Each row comes from the steps of one path. Every step used is in the known rows, and no mark comes twice. Write the path behind each row, first mark first.
Known rows:
nobol -> guto: [-2.10 -2.30 -0.95  0.47 -2.31  0.46  0.86 -1.35 -1.02 -1.40  2.19  2.95
  0.62  2.10 -1.59  0.24 -0.82 -1.45  0.63  0.00 -2.77 -0.39]
rulip -> tofo: [ 2.02 -0.74  0.48  2.79 -0.18  0.36  0.99 -0.38  1.00  1.03 -1.75 -0.81
  2.34 -1.80 -0.46 -0.17  2.63 -2.34 -0.59 -3.19  1.48  0.08]
lutik -> zufur -> guto -> nobol: [-3.60  4.22 -2.01 -4.79  2.22 -0.62  0.42  1.03 -0.86 -2.72  4.21  2.15
  1.20  4.02  0.93  1.58 -0.88  1.31  1.95  0.66 -0.22  4.44]
nobol -> lekav -> kila: [-1.20  4.90  2.48 -2.63 -4.11 -1.25  0.61 -0.84 -4.09  0.24  2.29  1.34
  0.72 -0.35 -5.13 -3.70  1.21  0.21  1.61  2.69  0.25 -0.82]
kila -> lekav -> nobol -> guto -> tofo -> rulip: [-0.71 -0.03 -0.78  1.63 -2.92 -0.87  2.12  0.07  0.36 -1.27  2.89  3.73
 -1.15  1.47 -3.24 -2.79 -1.56 -1.89  0.20  2.92 -3.01  1.69]
nobol -> lekav -> zufur -> guto -> tofo: [-3.71  3.02  0.40 -3.27 -1.84 -2.72  2.56  0.21 -3.56 -2.45  1.57  4.08
  0.67  4.49  0.38 -2.08  0.31  1.95  2.71  1.35 -4.16  1.61]
tofo -> rulip -> gake: [ 3.52 -3.03  0.18  4.19  0.53  2.81  0.57  1.66  2.37  1.06 -2.54 -2.62
  1.30 -1.68  1.81  3.45  0.51 -3.30 -3.31 -2.19  3.62 -1.46]
gake -> rulip: [ 1.71  0.00 -1.52  2.77 -1.89  1.06 -1.18 -0.18  1.11 -0.20 -0.54 -3.00
  1.16  0.60 -0.61  2.29 -1.00 -2.61 -2.53 -3.19  1.98 -1.47]
guto -> nobol: [-2.27  0.85  0.58 -0.47  0.42  0.55 -0.97  0.75 -0.32 -1.22  3.39  2.51
  1.62 -0.56 -0.86  0.91 -0.11  1.03  1.44  2.69  1.09  1.13]
guto -> nobol -> lekav: [-3.51  3.04  2.12 -1.55 -1.46  0.23 -0.15  0.28 -2.26 -1.44  5.84  3.76
  1.87 -0.58 -2.60 -0.33  1.30  1.22  2.59  3.52  1.15  1.13]
guto -> nobol -> lekav -> zufur -> lutik: [-5.10  4.90  2.05 -3.19 -0.96 -1.20  1.31  1.98 -3.06 -1.01  4.44  6.29
 -0.06  0.97 -1.10 -1.29 -0.93  3.45  3.96  5.75 -1.52  1.56]
rulip -> tofo -> guto: [ 0.96 -1.07  1.86  3.18  0.34 -0.53  1.48  0.48  1.48  0.01  0.04 -0.80
  2.98 -2.48  0.93  2.04  3.15 -2.43 -1.30 -4.22  2.26  2.62]
rulip -> tofo -> guto -> nobol -> lekav -> kila: [-1.13  2.30  3.62  1.37 -1.86 -0.84  1.19  0.46 -0.94 -0.58  3.29  1.52
  4.45 -3.06 -2.73  0.38  3.50 -1.69  0.48 -0.92  3.14  2.83]
zufur -> guto -> tofo -> rulip: [-0.17 -1.08 -1.29  1.35 -1.09  0.13  1.28  0.30  1.60 -2.63 -1.64 -0.20
  4.10  4.49  3.42  2.37 -0.32 -1.51 -0.95 -2.52 -1.06  1.20]
guto -> tofo -> rulip -> gake: [ 3.18 -4.09  0.76  4.64 -1.09  1.60  2.13  0.92  2.81  0.67 -3.00 -3.55
  4.40  1.08  4.33  4.66 -0.16 -3.35 -3.67 -2.62  2.54 -2.12]
tofo -> guto -> zufur: [-2.52  0.01  2.58 -0.61  0.61 -0.85  0.48  0.13  0.16 -0.96  4.37  2.44
  2.22  0.39  3.43  4.36  0.71  1.03  0.43  0.28  0.44  4.29]
zufur -> guto: [-1.71  0.76 -2.20 -1.22  0.55 -0.66 -0.53 -0.07 -0.12 -3.22 -0.64  1.37
  0.38  3.82  0.44 -0.36  0.08  0.39  0.85 -1.35 -2.01  1.67]
lutik -> zufur -> guto -> tofo -> rulip: [-0.99  2.23 -1.66 -2.41  0.65 -0.40  2.46  0.84  0.60 -1.30  1.19 -0.59
  3.21  4.82  3.79  3.14 -1.18 -0.87 -0.37 -1.97 -0.20  3.32]
gake -> rulip -> tofo -> guto -> nobol: [ 1.33 -0.41  0.25  5.05 -1.39  1.07 -0.49  0.59  2.19 -0.92  1.26 -2.29
  4.26 -1.68 -0.28  4.32  1.42 -4.01 -2.93 -5.21  4.35  1.30]
lutik -> zufur -> guto -> nobol -> lekav -> kila: [-4.20  7.07 -0.66 -6.34 -0.13 -1.45  0.73  0.67 -3.13 -2.45  5.28  2.95
  1.68  3.79 -2.12 -0.70 -0.40  1.37  2.78  2.24 -0.02  3.83]
lekav -> nobol: [-2.17 -0.10 -1.24  0.36 -0.14  0.38 -0.81  1.74 -0.21  0.49  1.76  2.52
 -1.99 -0.05 -1.81 -2.60  0.58  1.02  0.03  1.70 -1.13  1.18]
gake -> rulip -> tofo -> guto: [ 2.52 -0.83  0.00  5.28 -1.64  0.68 -0.05  0.16  2.35 -0.17 -0.47 -3.64
  3.53 -1.42  0.05  3.90  1.51 -4.56 -3.59 -6.58  3.87  0.81]

Which path is each row?
[-2.55  2.47  1.39 -1.52 -0.46 -0.01  0.85  0.12  0.08  0.88  1.15  3.98
  0.62  3.06  3.40  2.28 -1.92  2.69  2.20  3.27 -1.33  0.74] => guto -> zufur -> lutik
[-3.20  4.75  2.61 -2.60 -2.90 -0.48 -0.46  0.22 -3.63 -1.10  5.14  3.63
  2.20 -0.75 -4.96 -2.14  0.88  1.08  2.75  4.77  1.38  0.42] => guto -> nobol -> lekav -> kila
[-3.80  3.93 -0.04 -3.97 -1.10 -2.40  1.74  0.41 -4.05 -2.29  2.14  4.94
 -1.05  3.21 -1.04 -3.01  0.52  2.33  3.21  1.77 -3.96  2.07] => nobol -> lekav -> zufur -> guto
[-3.52  1.48 -1.76 -1.48  0.85 -0.26 -1.15  0.64 -0.34 -4.17  2.12  3.41
  1.58  3.37 -0.26  0.43 -0.14  1.17  1.96  0.85 -1.07  2.59] => zufur -> guto -> nobol
[-1.83  1.30 -1.36 -0.25 -1.85 -1.55  0.90 -0.22 -0.82 -1.78  3.59  4.73
 -3.79  1.25 -5.30 -4.67 -1.27 -0.51  1.48  3.84 -3.78  1.99] => kila -> lekav -> nobol -> guto
[-0.67 -4.16  0.07  3.11 -3.85  1.21  2.67 -1.00  0.61 -0.78  1.13  1.40
  4.43  2.75  1.38  2.95 -1.18 -3.39 -1.12 -1.14 -1.83 -0.90] => nobol -> guto -> tofo -> rulip
[ 0.78 -2.46 -1.60  2.60 -0.38  0.59  1.13  0.75  2.19 -2.72 -3.14 -1.50
  3.93  4.56  3.83  3.39 -0.06 -2.37 -2.05 -3.40  0.03 -0.06] => zufur -> guto -> tofo -> rulip -> gake
[-2.61  1.53 -0.87 -0.88 -1.83 -1.43  0.88 -0.85 -1.10 -1.70  4.94  6.32
 -2.90  2.08 -4.25 -3.61 -1.34  0.27  2.26  4.77 -4.08  2.64] => kila -> lekav -> nobol -> guto -> zufur
[ 1.74 -0.58  0.48  4.66 -1.66  0.91 -0.14 -0.38  2.13 -0.01  0.84 -2.00
  4.41 -0.53  1.17  4.91  1.56 -3.74 -2.82 -5.54  3.48  1.52] => gake -> rulip -> tofo -> guto -> zufur
[-4.17  2.00  3.44 -0.84 -0.61 -0.89  0.52  1.36 -1.23 -2.35  6.95  3.02
  2.28 -1.35 -0.34  2.45  1.70  0.72  1.34  1.56  1.86  4.07] => tofo -> guto -> nobol -> lekav
[-3.88  3.46  3.91 -1.72 -1.76 -1.46  0.25  1.23 -2.24 -2.07  6.48  2.93
  2.55 -1.60 -2.15  1.02  1.23  0.70  1.32  2.64  1.98  3.56] => tofo -> guto -> nobol -> lekav -> kila
[-1.62 -4.88 -1.42  3.96 -2.63  1.91  1.23  1.29  0.78 -0.24  1.28  2.23
  1.22  2.32 -0.33  0.76 -0.18 -2.46 -2.06 -0.22 -1.43 -0.80] => lekav -> nobol -> guto -> tofo -> rulip -> gake
[ 0.77  2.35  1.56  3.59 -3.84  0.29 -0.23  0.16 -0.01 -0.62  2.33 -1.63
  4.87 -1.94 -3.36  2.04  2.03 -3.94 -2.06 -3.57  4.64  0.80] => gake -> rulip -> tofo -> guto -> nobol -> lekav -> kila
[-1.33  0.83  3.16  2.23 -0.59 -0.32  1.38  0.65  0.11 -0.94  3.86  1.66
  4.14 -2.79 -0.76  1.86  3.90 -1.75  0.35 -1.91  3.03  3.32] => rulip -> tofo -> guto -> nobol -> lekav
[ 0.38 -5.67 -0.25  4.26 -3.29  1.75  2.50 -0.57  1.17 -0.89 -0.27  0.07
  4.11  2.83  1.81  4.00 -1.02 -4.17 -2.28 -2.05 -0.71 -2.08] => nobol -> guto -> tofo -> rulip -> gake
[-1.42 -0.57 -1.73 -0.13 -0.74 -1.22  0.77 -0.34  0.63 -3.28 -1.59  0.20
  2.95  5.75  2.75  1.33 -0.44 -0.25  0.02 -1.99 -2.24  0.85] => zufur -> guto -> tofo
[-4.34  5.58 -1.04 -5.42  0.98 -0.78  0.97  0.75 -2.12 -2.79  5.75  3.02
  1.38  3.93 -0.20  0.89  0.03  1.40  2.69  1.27 -0.17  4.46] => lutik -> zufur -> guto -> nobol -> lekav
[-4.55  3.59  1.71 -3.07 -0.67 -1.01  0.68  1.12 -3.50 -1.44  5.34  5.77
  0.60  0.05 -1.94 -1.49  0.41  2.76  3.48  4.84 -1.00  1.93] => guto -> nobol -> lekav -> zufur
[-1.95  2.63 -1.96 -3.51  0.88 -1.40  2.13  0.33 -0.13 -2.00  1.38 -0.30
  2.22  5.92  3.24  2.26 -1.26  0.24  0.43 -1.60 -1.12  3.09] => lutik -> zufur -> guto -> tofo
[-1.07  4.07 -1.79 -3.47  1.02 -4.27  1.80  0.29 -1.49 -3.28 -0.15  4.17
 -3.84  3.16 -1.59 -4.40 -2.48  1.76  2.69  3.31 -5.05  3.45] => kila -> lekav -> zufur -> guto
[ 0.06  0.78 -1.96 -1.28  1.41  0.16  2.34  1.28  1.20 -1.45 -0.20 -1.99
  2.94  5.04  4.29  4.17 -0.88 -1.70 -1.56 -3.02  0.95  2.12] => lutik -> zufur -> guto -> tofo -> rulip -> gake
[-4.27  4.61 -0.12 -3.22 -1.83 -1.07 -0.83  0.03 -2.87 -4.02  3.52  4.24
  2.10  3.16 -3.55 -2.08  0.65  1.26  3.02  2.43 -0.95  2.07] => zufur -> guto -> nobol -> lekav -> kila
[-1.73  1.21  0.40 -0.99 -1.45 -1.20  2.74  1.16 -2.24 -1.81  0.07  2.39
  1.29  3.65  1.40 -0.08  0.55  0.00  0.72 -0.03 -2.01  0.60] => nobol -> lekav -> zufur -> guto -> tofo -> rulip -> gake
[-0.51 -0.53  2.27  2.87  0.54 -0.12  0.86  0.94  1.35 -0.82  2.28  0.89
  3.96 -2.85  0.41  2.60  2.99 -1.78 -0.41 -2.50  3.02  3.44] => rulip -> tofo -> guto -> nobol
[-1.99  1.29  2.96  1.01 -0.02 -1.35  2.07  1.33 -0.93 -0.96  3.52  3.26
  3.11 -2.33 -0.18  0.93  3.16 -0.41  1.12 -0.94  1.25  4.10] => rulip -> tofo -> guto -> nobol -> lekav -> zufur
